Each row comes from the steps of one walk. Every step used is in the known rows, and no mark comes twice. Write the walk behind each row, first mark first.
Known rows
N > H > U > J: [ -9 -16  -6  14  -6   3 -10 -31 -13   2   3   3  -4  27  21   0  11 -18
  10  16  -5   7 -15   6 -10]
U > J: [ -4  -1  -2  13  11  -2  -2 -15 -11  -9  19  -3 -17  19  31  11  10 -13
   6   6   0  16 -13  20 -15]
H > L > T > U > J > N: [ -3   9  -2   7  -3  -6 -14   4  -7  12   8 -11 -27   0  28  -2  21 -29
   2  20  16  17 -10   9  -4]
U > J > N > T: [  4   7   1  16  13   6  -5 -22 -13  -3  28  -3 -22  10  28  17   7   4
   8   5  -2  23 -22  23 -14]
N > H > L: [ -5 -12 -12  10 -17  -8 -10 -16 -10  10  -2   4  -3  23  14   0  13 -23
   6  10   1   7  -2  -7 -10]
H > U > J > N > T: [ -2   4   5  18  10   8  -4 -22 -14  -5  18   1 -21  10  36  10  10  -4
   5  24   1  24 -35  21 -11]
H > L: [ -2   4  -5  10  -7 -12  -2   4  -9   4   4   3 -16  12  28   6  15 -23
  -2  15  14  19 -10   2 -13]
N > H > U: [ -8 -22  -8  13 -11   1 -11 -27 -13   9  -1   5  -1  24  16   0   9 -17
   8  13  -4   5 -12  -2  -7]
N > H > L > J: [ -7  -4 -10  10 -11  -6 -12 -21  -6   9  -1  10  -7  25  22  -3  14 -24
   8  12  -1   8  -8  -6  -8]
Q > U > J: [ -6 -15   0  20  10   4  -2  -4 -11   4   8  -6 -13  19  37  12   4  -7
  -1   6  -7  25 -29  23 -18]
Q > U > J > N: [ -3 -16   2  22   9  10  -5 -10 -15   3  14  -6 -17  11  32  16   3  -1
  -3   6 -12  25 -33  25 -15]
Q > U: [ -5 -23  -2  18   3   2  -2   2 -12  13   3  -2  -8  16  30  14   1  -4
  -4   1  -6  21 -24  12 -13]
L > Q: [-12 -13 -10   8   5  -5  -8   5 -20  20   7   1  -2  10  15  27   5   0
   8  -8   5   1   5  -9 -13]
H > U > J > N: [ -5  -4   4  20   8   8  -4 -23 -17  -9  17   1 -21   8  32  10  11 -10
   2  24  -2  19 -32  21 -10]
H > L > J > N: [ -1  14  -1  12   2  -7  -8  -7  -8   3  11  11 -26   7  35   6  15 -19
   1  18   4  21 -21   4  -7]
T > U > J > N: [ -3  -1  -2  13   9  -1  -9 -18 -15  11  19 -13 -24   7  31  11  12  -3
   5 -10   5   3   0  12  -1]
N > T > U: [  4  13  -3   7  10  -6  -2  -4  -5  29  10  -6 -15  14  38  12   5  12
  12 -12  17  18  -2   2  -8]
L > Q > U > J: [-15 -14  -6  14  10   1  -8   7 -19  17   6  -5  -5  14  28  26   5   0
   5  -1  -3  11 -14   3 -19]
H > N: [ -1 -18 -10   1  11 -11  -7  -8 -24  -3  12   9   0  21  20  24  -7   5
   9   4   1   9   6   9 -18]
L > H: [  3  -4 -11  15 -10 -10 -14   0 -12   4   7   3  -6  15  17  18  13  -8
   0 -15  21   4  -9  13 -16]

Which walk is each row?
[  1   3  -5  22  -5  -2 -17 -11 -14  -7  12   3 -13  11  26  16  17  -9
  -1   4  16  10 -28  25 -16]	L > H > U > J > N
[  0  23   0  10   3  -8  -9  -6  -5  11  10   7 -28   6  41   5  15 -11
   4  13   9  22 -19   3  -5]	H > L > J > N > T > U
[  2 -25  -8  17  -9   8 -13 -30 -19   9  16   3  -8   6   2  15   4   0
   3  -3 -13   4  -7   2  -2]	J > N > H
[  8   1  -1  14   5   5  -8 -17 -14  21  21  -4 -20  -1  21  20   3  18
   6 -10   3  16  -8   7  -2]	J > N > T > U
[ -4  -5  -5  13   5   0 -12 -24 -14  14  16 -13 -20  11  28   8  12  -3
   7 -10   1   0   2   9  -1]	T > U > J > N > H
[  2   4  -8  -1  19 -12  -8  -9 -18   8  14   2  -6  24  36  22  -6  18
  17  -1  11  16   4  13 -18]	H > N > T > U > J
[  0  -9   3  22  11  10  -3 -10 -12   7  14  -6 -17  13  35  17   2   5
   0   6  -9  30 -36  25 -16]	Q > U > J > N > T
[-13 -19  -6  17   4   5 -13  -4 -22  20   7  -5  -3  13  21  26   4   3
   6  -2  -9   7 -14   2 -17]	L > Q > U > J > N > H
[-10 -14 -13  11 -16  -5 -13  -8 -14  20  -6   0   2  22  16   5  12 -18
   6   8  -1   5  -5 -11 -14]	N > H > L > Q > U
[  6  10 -13   8   3 -15 -19  -3 -14   3  11   2  -3  22  29  24   6   9
  10 -13  25   9  -4  20 -22]	L > H > N > T > U > J
[  0 -24  -5  18  -9  11 -13 -33 -20   8  14   4  -9   6   7  13   6  -3
   3   9 -12   6 -17   4  -1]	J > N > H > U
[ -1  -1   0  13  14   4  -9 -22 -11   4  20  15 -23   6  29  15   4  -2
   7   3 -10  15 -19   9   0]	L > J > N
[ -1 -10  -3  18   3   7 -10 -33 -16  -6  23  -3 -16  13  17  12   8  -7
   7   6 -10  11 -15  19 -11]	U > J > N > H
[ -4  -5  -2  15   7   6 -14 -33 -11   6  15  16 -19  12  27   8   5  -7
   9  10 -14  11 -22   6   1]	L > J > N > H > U
[ -3  -6  -3  14   7   5 -13 -32 -10   7  16  15 -18  12  24  10   5  -4
   9   1 -14  10 -17   4   1]	L > J > N > H
[  7   3 -14   8   0 -14 -17   0 -15   4   8   8   1  21  23  26   3   9
   8 -12  23  11  -5  18 -24]	L > H > N > T
[  1  -4   0  18  10   6  -6 -23 -16  -9  27  -3 -21   8  23  16   8  -5
   4   6  -5  16 -18  23 -11]	U > J > N
[  3   0  -9  -2  16 -12  -7  -7 -19  13  11   3  -4  22  32  22  -7  19
  16  -4  11  15   7   7 -16]	H > N > T > U
[  3 -16  -7  14 -14   5 -17 -23 -15  12  12   0 -13   2   4   8  10 -12
   3  10  -6   8 -11   3  -1]	J > N > H > L > T
[  1 -15  -7  14 -13   4 -18 -23 -15  17  12  -5 -15   1   7   7  11 -11
   3   6  -3   5  -7   0   2]	J > N > H > L > T > U
[ -3  -6  -1   6   8   3 -17  -5  -9  19  15 -18 -24   1  21   0  12 -19
   9   6  10   9  -3  14   3]	L > T > U > J > N
[-11   4  -5  12  -1  -8  -6  14 -14  12   1  -3 -13  12  34  14  16 -17
   0  15   9  19 -17   1 -20]	H > L > Q > U > J
[  5  -3  -9  -1  15 -10  -5  -7 -18   5  12   9  -1  23  28  25  -9  17
  15   2   8  19   0  11 -20]	H > N > T
